Every row comes from one small tree of marks. The marks that hang from a mark follow it in brackets, in the order of their numbers. Every link used is in the known rows. Which tree was each row made from?
In the rows, 128 means zero.
Known rows
J323[J71[J511[J230 J469]] J340]: [154 143  98 113 121 122 140  66  95  36 140 181 115 166 108 130 162  97]
J393[J518]: [ 92 148 100 166 127 100 112  92 147 100  66 146  68  87 131 110 124 113]
J511[J230[J323[J71 J340] J393] J469]: [170 148 135  87 100 142  96  68  67  32  86 168 115 145 144 125 175  85]
J230[J323[J71] J393 J511]: [116 136 154 124 123 119  80  83  63  96  40 144 101 117 102 110 136 119]
J323[J71[J511[J230[J393]]] J340]: [134 147 115 112 113 111 123  60  81  54 138 173 108 160  96 124 156 105]
J71[J323 J511[J469]]: [138  99 106 149 156 136 105  82 114  95 118 140  73  97 104 136 136 111]
J230[J511]: [ 94 134  97 148 149 104 110 109 123  99  66 153  77 104 107 102 129  97]
J393[J518[J323]]: [ 90 155  96 152 121  88 125 118 158 121  57 136  62  83 128 116 125 109]
J71[J323[J340] J511[J230[J393] J469]]: [156 131 123 123 130 145 113  67  76  66 140 148  86 115 104 135 148  92]
J393[J518[J323[J71[J511] J340]]]: [105 165 100 148 113  89 148  96 138 102  88 152  83 116 101 126 128 118]
J393[J518[J323[J71 J340]]]: [109 166 102 144 107  87 133  95 145  96  69 161  81 120 110 124 131 108]
J230[J323 J511[J469]]: [123 128 115 132 146 130 112 101 106  85  41 157  99 101 109 115 144  99]
J518[J323[J71[J511] J340] J393]: [129 124  92 106 130  98 160 124 122  87 119 160  96 136 105 149 177  79]
J71[J323[J340] J511[J469]]: [147 116 109 143 150 136 123  63 111  76 126 166  86 116  82 140 145  99]
J71[J323[J340] J511[J230 J469]]: [152 123 104 127 134 139 123  71  98  63 146 160  84 119  91 136 147  93]
J71[J323 J511[J230[J393] J469]]: [147 114 120 129 135 145  96  85  80  83 131 122  72  96 124 129 139 105]
J511[J230]: [111 126  89 116 119 105  96 101 124  76 104 155  71 114 134 106 149  90]
J469[J511[J230[J323[J71] J393]]]: [ 98 125 125 124 115 109  73 104  99  72 111 140 108 108 146 102 133 110]

Write each row's tree
[ 97 168  98 148 116  87 139 102 156 106  66 157  72  99 111 120 132 100]  J393[J518[J323[J340]]]
[157 150 113 110 116 126 130  63  78  37 136 172 117 163 117 129 164  96]  J323[J71[J511[J230[J393] J469]] J340]
[134 127  95 102 122  95 141 124 129  79  97 173  94 142 119 147 180  67]  J518[J323[J71 J340] J393]
[127 152 124 139 147 133 101 104  83  82  55 134  92 104 150 106 140  84]  J230[J393 J511[J469]]
[131 120  99 115 137 132 129  97 102  75 117 141  94 103 122 121 158 108]  J71[J511[J230[J323] J469]]
[127 184 154 144 124 138 125  75  73  76  29 152 113  98 113 115 136  99]  J230[J323[J340] J393[J518] J511[J469]]
[ 83 142 124 141 116 108  86 109 110  84  99 129 100  80 150  97 121 112]  J469[J511[J230[J323 J393[J518]]]]
[119 129  90 106 133  95 149 133 144  92  91 167  81 115 119 142 181  56]  J518[J323[J340] J393]
[121 106  88 112 137  98 142 143 125 105 109 133  82 117 128 144 168  91]  J518[J323[J71[J511]] J393]
[110 128 104 114 129 111 132  83 106  85 126 159  90 111  85 118 155 111]  J71[J511[J230[J323[J340]]]]
[129 146 153 138 115 131 103  67  74  91  64 129 104 102 128 125 138 139]  J230[J323[J71[J511[J469]]] J393[J518]]
[133 109 119 120 132 123 107  74 104  81  84 161 105 126 104 130 156 126]  J230[J323[J71[J511[J469]]]]
[129 144 146 126 140 139  95  94  72  89  32 139 103  96 127 112 146  98]  J230[J323 J393 J511[J469]]
[148 123 104 102 119 135 100  97 109  54  83 159  93 113 148 119 167  87]  J511[J230[J323] J469]
[139 141 121 107 128 138 131  80  80  66 118 146 104 113 120 123 166 100]  J71[J511[J230[J323[J340] J393] J469]]
[144 121  92 120 128 122 117  89 100  58 128 149  98 143 136 124 151 112]  J323[J71[J511[J230 J469]]]
[119 112 112 145 145 116 115  61 116  97 129 168  74 111  58 134 136 109]  J71[J323[J340] J511]
